In the rows, 128 means zero.
Known rows, with every step that occurs
c/f/m/b: [105, 140, 142, 131, 129, 113, 121, 135, 110, 119, 112, 141, 105, 120, 122, 152, 129, 106, 131, 139, 96, 122, 148, 130, 133, 145, 135, 124, 123, 118, 121, 116, 113, 116, 138, 110, 107, 120, 131, 146, 143, 133, 136, 163, 121, 165, 115, 116, 131, 138, 136, 142]
k/b: [129, 136, 137, 127, 135, 136, 117, 139, 122, 141, 142, 140, 121, 127, 129, 124, 124, 128, 119, 136, 123, 118, 124, 126, 120, 139, 123, 135, 113, 131, 143, 130, 131, 122, 146, 106, 120, 115, 127, 112, 112, 133, 128, 140, 133, 134, 126, 126, 128, 134, 124, 134]
q/x/m: [141, 149, 143, 120, 134, 96, 118, 132, 98, 119, 129, 157, 149, 123, 109, 149, 121, 114, 120, 140, 113, 131, 126, 134, 153, 141, 155, 136, 137, 140, 125, 119, 124, 144, 117, 106, 120, 147, 146, 146, 131, 136, 132, 127, 111, 123, 156, 106, 117, 130, 105, 129]
c/b: [129, 132, 136, 132, 128, 124, 123, 110, 115, 124, 127, 128, 119, 125, 126, 153, 145, 133, 115, 142, 101, 115, 142, 125, 137, 125, 126, 136, 131, 115, 145, 135, 139, 118, 128, 114, 128, 118, 111, 146, 130, 131, 116, 130, 133, 141, 130, 126, 118, 133, 118, 121]
m/c/b/k: [106, 147, 120, 152, 162, 117, 120, 106, 117, 117, 115, 125, 88, 112, 121, 167, 142, 133, 139, 151, 101, 98, 150, 142, 131, 138, 142, 153, 134, 111, 122, 119, 141, 105, 120, 99, 112, 135, 125, 160, 152, 131, 127, 121, 132, 159, 132, 109, 106, 153, 112, 119]
c/f/m: [116, 129, 136, 134, 134, 126, 120, 148, 108, 125, 121, 146, 126, 117, 114, 146, 125, 102, 127, 122, 100, 114, 147, 122, 139, 136, 134, 120, 126, 107, 113, 111, 128, 126, 127, 115, 98, 126, 122, 136, 134, 124, 126, 142, 135, 155, 118, 115, 130, 136, 143, 119]
k/b/m/c: [104, 154, 126, 144, 154, 118, 126, 120, 104, 118, 123, 150, 104, 117, 144, 147, 122, 130, 140, 146, 133, 117, 148, 139, 111, 146, 124, 152, 108, 123, 126, 132, 112, 104, 159, 111, 107, 151, 139, 144, 117, 139, 133, 133, 127, 139, 133, 106, 134, 160, 116, 111]
f/m/x: [111, 112, 143, 126, 124, 104, 114, 117, 107, 107, 126, 153, 122, 136, 114, 150, 114, 117, 136, 137, 124, 137, 151, 115, 135, 137, 124, 112, 112, 111, 126, 116, 120, 121, 137, 115, 115, 120, 160, 135, 140, 114, 149, 126, 126, 119, 120, 116, 152, 132, 129, 141]
k/b/c/m/x: [129, 146, 163, 136, 131, 116, 101, 130, 97, 113, 149, 128, 116, 133, 127, 170, 114, 151, 107, 139, 109, 116, 165, 143, 140, 149, 138, 151, 113, 103, 154, 124, 142, 106, 158, 71, 119, 148, 142, 123, 89, 153, 148, 156, 101, 152, 137, 116, 147, 157, 106, 134]
m/c/b: [109, 141, 127, 151, 139, 124, 128, 101, 108, 103, 106, 131, 95, 124, 139, 147, 149, 139, 127, 146, 114, 120, 147, 123, 129, 134, 135, 145, 120, 116, 142, 131, 141, 104, 135, 120, 120, 125, 124, 163, 144, 124, 135, 120, 125, 151, 114, 123, 118, 139, 110, 120]
q/x/m/c: [123, 164, 136, 137, 151, 94, 125, 124, 91, 100, 108, 169, 123, 118, 113, 143, 125, 119, 138, 150, 119, 137, 129, 137, 149, 153, 164, 149, 126, 135, 120, 117, 132, 129, 123, 110, 108, 153, 156, 161, 142, 132, 138, 120, 105, 131, 142, 102, 125, 137, 94, 126]
k/b/c/f/m: [108, 150, 160, 146, 129, 142, 104, 158, 101, 130, 145, 144, 119, 103, 128, 169, 119, 112, 119, 134, 89, 96, 165, 148, 134, 154, 136, 140, 118, 93, 132, 99, 135, 102, 141, 78, 91, 133, 127, 127, 112, 131, 134, 153, 135, 174, 134, 117, 129, 167, 143, 129]
b/m: [131, 135, 124, 118, 135, 116, 127, 123, 111, 122, 131, 133, 135, 121, 132, 154, 125, 128, 143, 136, 123, 119, 141, 142, 130, 122, 130, 130, 129, 127, 111, 124, 106, 126, 126, 124, 112, 153, 131, 140, 123, 138, 123, 136, 132, 126, 151, 113, 127, 146, 132, 118]
b/c/m/f: [111, 149, 133, 142, 132, 134, 129, 133, 110, 117, 133, 118, 127, 118, 116, 194, 140, 134, 119, 114, 93, 123, 164, 157, 152, 149, 142, 150, 137, 119, 134, 108, 150, 113, 124, 96, 122, 143, 130, 140, 97, 137, 144, 143, 103, 164, 158, 111, 148, 150, 111, 127]
k/b/m: [129, 140, 132, 125, 139, 121, 117, 130, 113, 136, 143, 142, 129, 119, 133, 151, 123, 121, 127, 144, 118, 106, 146, 138, 120, 135, 116, 143, 115, 125, 132, 126, 108, 123, 148, 102, 113, 142, 132, 123, 105, 140, 125, 140, 135, 132, 146, 114, 129, 154, 123, 118]
q/x: [131, 130, 135, 125, 142, 97, 121, 131, 120, 125, 122, 140, 128, 125, 125, 131, 110, 113, 116, 140, 123, 131, 129, 147, 137, 138, 151, 126, 135, 145, 137, 126, 127, 139, 114, 113, 125, 129, 152, 135, 120, 126, 134, 136, 116, 125, 148, 113, 139, 134, 110, 131]
f/m: [116, 112, 137, 128, 128, 125, 134, 127, 121, 123, 126, 138, 127, 127, 115, 138, 130, 114, 129, 135, 110, 125, 139, 131, 143, 128, 125, 118, 127, 112, 124, 114, 117, 120, 126, 121, 111, 116, 140, 128, 135, 117, 132, 125, 145, 124, 127, 124, 133, 128, 139, 122]
m/f: [107, 134, 117, 133, 131, 129, 127, 131, 123, 128, 118, 134, 118, 124, 115, 151, 144, 116, 132, 115, 117, 136, 134, 129, 133, 150, 120, 128, 124, 138, 126, 126, 135, 125, 131, 125, 129, 108, 130, 135, 123, 109, 137, 118, 113, 148, 132, 122, 147, 130, 114, 142]
q/x/m/f/c: [103, 152, 132, 137, 133, 115, 130, 147, 89, 116, 134, 162, 125, 96, 94, 174, 126, 94, 138, 146, 91, 146, 147, 157, 152, 173, 160, 153, 155, 134, 121, 116, 149, 132, 131, 105, 113, 142, 147, 148, 146, 113, 146, 108, 107, 144, 143, 95, 138, 126, 102, 129]
f/m/c/b: [96, 130, 143, 147, 134, 118, 137, 103, 104, 101, 109, 150, 93, 124, 115, 158, 144, 122, 128, 150, 92, 116, 159, 125, 139, 137, 131, 131, 118, 98, 132, 111, 137, 93, 132, 113, 104, 114, 131, 171, 154, 120, 136, 125, 141, 141, 112, 114, 127, 145, 127, 106]
c/f: [129, 140, 126, 137, 140, 129, 117, 150, 124, 132, 126, 142, 124, 116, 124, 131, 129, 116, 131, 118, 120, 115, 129, 123, 129, 140, 133, 134, 130, 124, 121, 124, 137, 136, 120, 126, 118, 128, 114, 141, 124, 129, 128, 144, 121, 158, 119, 123, 126, 135, 131, 130]
x/m: [141, 143, 135, 124, 124, 128, 125, 129, 104, 123, 134, 146, 145, 122, 112, 147, 130, 131, 130, 135, 119, 125, 123, 120, 143, 128, 144, 137, 127, 122, 118, 112, 122, 134, 133, 121, 124, 143, 126, 136, 144, 138, 127, 117, 116, 124, 135, 118, 112, 123, 121, 131]
b/m/f/c: [94, 138, 117, 138, 133, 132, 141, 134, 101, 121, 131, 140, 117, 91, 122, 172, 127, 101, 153, 133, 100, 135, 162, 152, 122, 160, 127, 142, 146, 119, 108, 126, 126, 112, 145, 121, 113, 147, 135, 151, 133, 117, 143, 107, 129, 139, 143, 104, 148, 143, 126, 111]
f/c: [106, 127, 133, 136, 124, 140, 148, 137, 115, 127, 140, 123, 115, 104, 127, 128, 125, 119, 141, 141, 121, 141, 138, 143, 124, 140, 132, 144, 144, 111, 123, 130, 140, 117, 137, 124, 119, 141, 125, 128, 143, 123, 141, 111, 139, 133, 119, 125, 125, 124, 143, 112]
x/m/f/c: [95, 152, 125, 143, 114, 143, 140, 144, 89, 120, 139, 153, 121, 99, 96, 169, 141, 103, 149, 134, 95, 141, 142, 139, 142, 166, 139, 157, 151, 120, 109, 119, 150, 119, 141, 116, 116, 136, 130, 138, 156, 115, 149, 100, 122, 147, 129, 106, 131, 122, 116, 125]
f/m/c/b/v: [97, 132, 151, 161, 141, 123, 131, 88, 97, 102, 109, 138, 93, 120, 121, 160, 136, 128, 148, 157, 100, 122, 162, 135, 123, 131, 117, 129, 123, 86, 133, 101, 132, 107, 120, 102, 116, 136, 126, 173, 166, 118, 138, 117, 132, 144, 139, 133, 131, 158, 123, 109]
k/b/m/c/f: [110, 168, 124, 145, 163, 121, 112, 136, 100, 119, 120, 158, 101, 101, 140, 144, 122, 118, 141, 144, 120, 105, 148, 134, 115, 154, 129, 159, 109, 120, 122, 130, 125, 111, 149, 100, 87, 155, 120, 155, 113, 140, 130, 144, 117, 173, 122, 103, 130, 168, 113, 112]

Rows
[85, 142, 116, 154, 140, 131, 127, 129, 114, 132, 136, 120, 86, 87, 101, 192, 146, 104, 147, 146, 68, 109, 163, 152, 133, 163, 136, 162, 157, 107, 121, 117, 155, 107, 121, 86, 123, 120, 124, 140, 150, 121, 138, 110, 133, 169, 140, 108, 115, 151, 118, 117]
m/f/c/b/k
[96, 158, 123, 154, 138, 128, 124, 134, 91, 129, 138, 141, 104, 81, 85, 210, 150, 104, 147, 147, 59, 105, 160, 151, 151, 169, 145, 172, 155, 102, 111, 102, 154, 106, 125, 85, 112, 136, 117, 145, 167, 125, 136, 102, 123, 165, 144, 98, 106, 146, 111, 121]
x/m/f/c/b/k
[115, 138, 118, 133, 144, 102, 122, 121, 132, 132, 122, 113, 103, 128, 126, 158, 129, 129, 148, 144, 107, 114, 131, 148, 124, 140, 136, 144, 131, 131, 119, 121, 116, 118, 130, 96, 129, 135, 145, 123, 145, 143, 124, 141, 119, 143, 142, 123, 111, 147, 125, 145]
m/b/k
[101, 157, 142, 140, 131, 109, 120, 130, 79, 117, 134, 162, 111, 93, 93, 199, 143, 98, 123, 157, 72, 129, 158, 148, 160, 173, 153, 155, 156, 120, 134, 122, 157, 122, 125, 87, 112, 130, 132, 162, 150, 120, 139, 106, 111, 158, 143, 93, 125, 134, 92, 127]
q/x/m/f/c/b
[105, 121, 140, 131, 122, 109, 129, 121, 118, 119, 122, 132, 105, 133, 130, 150, 133, 114, 131, 144, 105, 138, 147, 130, 132, 137, 127, 118, 122, 118, 132, 128, 108, 106, 140, 115, 117, 114, 146, 136, 145, 132, 134, 145, 129, 133, 127, 126, 134, 136, 137, 132]
f/m/b
[114, 146, 120, 130, 134, 118, 116, 117, 103, 124, 117, 134, 111, 114, 123, 200, 151, 116, 126, 132, 87, 113, 159, 140, 133, 141, 113, 140, 133, 128, 128, 125, 125, 110, 130, 99, 121, 126, 123, 162, 117, 126, 129, 127, 124, 152, 145, 105, 134, 155, 109, 117]
c/b/m/f
[126, 189, 155, 131, 136, 91, 99, 141, 81, 114, 116, 150, 120, 106, 125, 199, 126, 122, 128, 158, 89, 121, 138, 162, 155, 163, 177, 159, 141, 124, 126, 115, 125, 122, 128, 75, 103, 172, 145, 168, 122, 157, 132, 161, 90, 180, 153, 100, 116, 167, 107, 153]
q/x/m/b/c/f
[107, 148, 117, 138, 157, 112, 134, 111, 106, 106, 110, 140, 108, 117, 138, 146, 127, 135, 146, 139, 124, 127, 146, 144, 126, 131, 131, 147, 125, 125, 108, 125, 115, 110, 134, 130, 103, 157, 144, 167, 130, 132, 140, 120, 123, 131, 138, 110, 130, 148, 115, 107]
b/m/c
[120, 122, 137, 142, 123, 132, 158, 137, 114, 119, 145, 121, 125, 102, 121, 132, 133, 125, 129, 137, 105, 131, 149, 141, 140, 135, 142, 153, 149, 102, 122, 133, 146, 125, 127, 125, 113, 145, 115, 126, 130, 146, 140, 133, 136, 145, 137, 115, 122, 111, 130, 100]
f/c/m
[108, 143, 156, 142, 136, 114, 98, 141, 90, 104, 124, 151, 118, 120, 124, 177, 113, 121, 133, 140, 100, 122, 170, 136, 142, 156, 142, 127, 118, 96, 109, 105, 132, 112, 135, 90, 101, 142, 150, 155, 132, 124, 150, 148, 110, 161, 122, 110, 151, 161, 132, 142]
b/c/f/m/x
[126, 139, 135, 130, 130, 109, 137, 114, 118, 118, 126, 115, 113, 138, 134, 146, 139, 145, 118, 132, 107, 131, 141, 133, 140, 130, 138, 144, 126, 122, 140, 134, 122, 126, 140, 119, 121, 131, 127, 133, 118, 151, 131, 166, 106, 155, 136, 121, 122, 130, 114, 127]
c/m/b
[104, 149, 141, 156, 125, 143, 127, 114, 85, 122, 132, 138, 107, 89, 90, 200, 152, 110, 156, 151, 74, 135, 154, 143, 133, 162, 128, 155, 157, 94, 126, 108, 153, 114, 132, 91, 131, 146, 109, 162, 167, 118, 140, 99, 115, 156, 149, 123, 121, 134, 111, 122]
x/m/f/c/b/v
[125, 162, 129, 123, 137, 101, 115, 142, 97, 123, 117, 164, 138, 121, 94, 178, 133, 105, 126, 131, 106, 134, 133, 140, 155, 165, 157, 138, 129, 147, 122, 114, 136, 142, 128, 106, 123, 131, 153, 150, 123, 116, 135, 123, 93, 143, 155, 100, 137, 133, 88, 141]
q/x/m/f
[110, 148, 136, 139, 123, 121, 115, 117, 115, 119, 124, 108, 103, 128, 148, 169, 133, 143, 131, 144, 111, 130, 144, 151, 130, 147, 143, 147, 130, 115, 139, 130, 122, 99, 136, 93, 130, 157, 143, 141, 133, 148, 139, 150, 110, 150, 130, 130, 128, 164, 130, 149]
m/b/c
[110, 161, 137, 144, 132, 124, 106, 137, 108, 120, 120, 118, 106, 118, 148, 175, 132, 135, 131, 141, 104, 119, 143, 156, 129, 152, 148, 144, 132, 116, 134, 123, 134, 106, 136, 90, 113, 154, 132, 152, 124, 149, 136, 162, 104, 183, 124, 124, 126, 166, 131, 154]
m/b/c/f
[95, 132, 132, 155, 159, 109, 127, 105, 109, 111, 114, 138, 87, 109, 111, 174, 140, 120, 140, 156, 76, 94, 164, 138, 140, 142, 138, 139, 128, 95, 115, 100, 131, 101, 118, 93, 99, 122, 138, 158, 162, 122, 134, 120, 138, 149, 134, 107, 111, 161, 122, 105]
f/m/c/b/k
[123, 161, 148, 142, 147, 91, 119, 107, 79, 101, 113, 167, 113, 120, 105, 167, 143, 123, 116, 162, 97, 118, 142, 133, 155, 150, 163, 156, 131, 123, 141, 123, 140, 121, 129, 96, 111, 148, 142, 181, 147, 134, 132, 121, 109, 153, 143, 98, 111, 141, 86, 119]
q/x/m/c/b
[122, 177, 135, 135, 155, 91, 117, 137, 83, 106, 108, 173, 122, 105, 108, 146, 121, 109, 132, 141, 113, 121, 133, 143, 155, 156, 173, 152, 131, 129, 118, 120, 140, 132, 122, 111, 96, 158, 136, 168, 135, 135, 137, 139, 90, 170, 134, 95, 119, 142, 93, 127]
q/x/m/c/f
[86, 149, 123, 140, 137, 133, 132, 145, 104, 136, 145, 148, 108, 91, 122, 173, 121, 100, 142, 140, 98, 124, 165, 156, 114, 166, 119, 154, 136, 121, 124, 131, 128, 106, 156, 93, 102, 136, 136, 127, 119, 121, 143, 121, 134, 146, 134, 103, 146, 148, 123, 111]
k/b/m/f/c
[112, 145, 120, 127, 138, 121, 114, 141, 111, 136, 131, 145, 121, 116, 123, 173, 125, 105, 131, 131, 116, 117, 151, 141, 121, 152, 112, 138, 114, 138, 130, 121, 119, 118, 152, 100, 114, 126, 133, 128, 97, 124, 128, 137, 121, 145, 144, 107, 149, 153, 114, 120]
k/b/m/f
[128, 162, 149, 114, 132, 76, 115, 119, 99, 117, 119, 153, 128, 131, 118, 162, 126, 121, 121, 160, 107, 135, 124, 140, 145, 145, 156, 141, 137, 135, 129, 133, 115, 132, 139, 98, 121, 147, 156, 152, 135, 145, 126, 148, 93, 136, 143, 108, 118, 131, 103, 153]
q/x/m/b
[105, 151, 163, 140, 137, 121, 82, 147, 88, 118, 141, 159, 111, 119, 124, 171, 105, 119, 126, 145, 101, 109, 174, 138, 133, 166, 134, 134, 107, 93, 132, 109, 136, 100, 154, 64, 98, 129, 143, 135, 116, 127, 152, 148, 118, 175, 115, 114, 149, 167, 127, 140]
k/b/c/f/m/x
[116, 155, 120, 132, 125, 132, 121, 138, 110, 125, 124, 153, 133, 121, 99, 169, 145, 111, 139, 122, 101, 134, 134, 122, 153, 151, 136, 136, 128, 136, 118, 113, 133, 127, 137, 117, 124, 122, 131, 139, 138, 118, 136, 114, 106, 141, 137, 112, 131, 131, 107, 139]
x/m/f
[114, 126, 144, 139, 127, 112, 136, 129, 101, 100, 140, 131, 117, 121, 114, 141, 120, 136, 130, 145, 116, 141, 161, 135, 137, 141, 142, 151, 136, 103, 126, 129, 146, 122, 139, 120, 121, 144, 140, 136, 131, 138, 155, 132, 115, 141, 120, 112, 144, 119, 116, 112]
f/c/m/x
[110, 140, 154, 146, 129, 133, 113, 153, 103, 119, 131, 136, 124, 101, 121, 163, 122, 116, 135, 136, 90, 108, 161, 150, 148, 148, 143, 132, 130, 92, 114, 95, 130, 113, 118, 98, 91, 145, 127, 146, 125, 131, 137, 140, 131, 162, 134, 114, 130, 160, 143, 127]
b/c/f/m
[85, 128, 135, 146, 141, 120, 138, 119, 111, 105, 111, 149, 102, 123, 122, 134, 129, 116, 138, 142, 118, 127, 146, 126, 131, 140, 134, 126, 115, 114, 117, 111, 123, 108, 138, 129, 103, 124, 146, 150, 148, 117, 145, 124, 134, 131, 114, 115, 140, 137, 131, 117]
f/m/c
[95, 136, 155, 141, 117, 114, 128, 114, 110, 110, 126, 121, 105, 125, 140, 181, 131, 125, 133, 149, 102, 132, 159, 150, 137, 146, 139, 133, 124, 104, 127, 112, 114, 96, 139, 89, 108, 146, 156, 146, 135, 136, 144, 146, 127, 146, 138, 126, 133, 161, 141, 147]
f/m/b/c
[111, 129, 148, 153, 131, 115, 114, 120, 110, 118, 108, 132, 105, 116, 119, 162, 128, 119, 152, 146, 103, 125, 155, 143, 116, 144, 121, 119, 126, 101, 122, 107, 116, 129, 129, 102, 116, 145, 126, 151, 150, 134, 137, 155, 118, 161, 136, 130, 135, 151, 137, 144]
c/f/m/b/v
[121, 165, 149, 145, 141, 143, 94, 154, 110, 136, 142, 135, 119, 105, 139, 158, 122, 126, 120, 136, 106, 102, 145, 149, 125, 157, 143, 150, 122, 110, 140, 118, 146, 110, 143, 74, 109, 143, 113, 126, 102, 142, 130, 153, 122, 179, 129, 122, 129, 164, 128, 135]
k/b/c/f
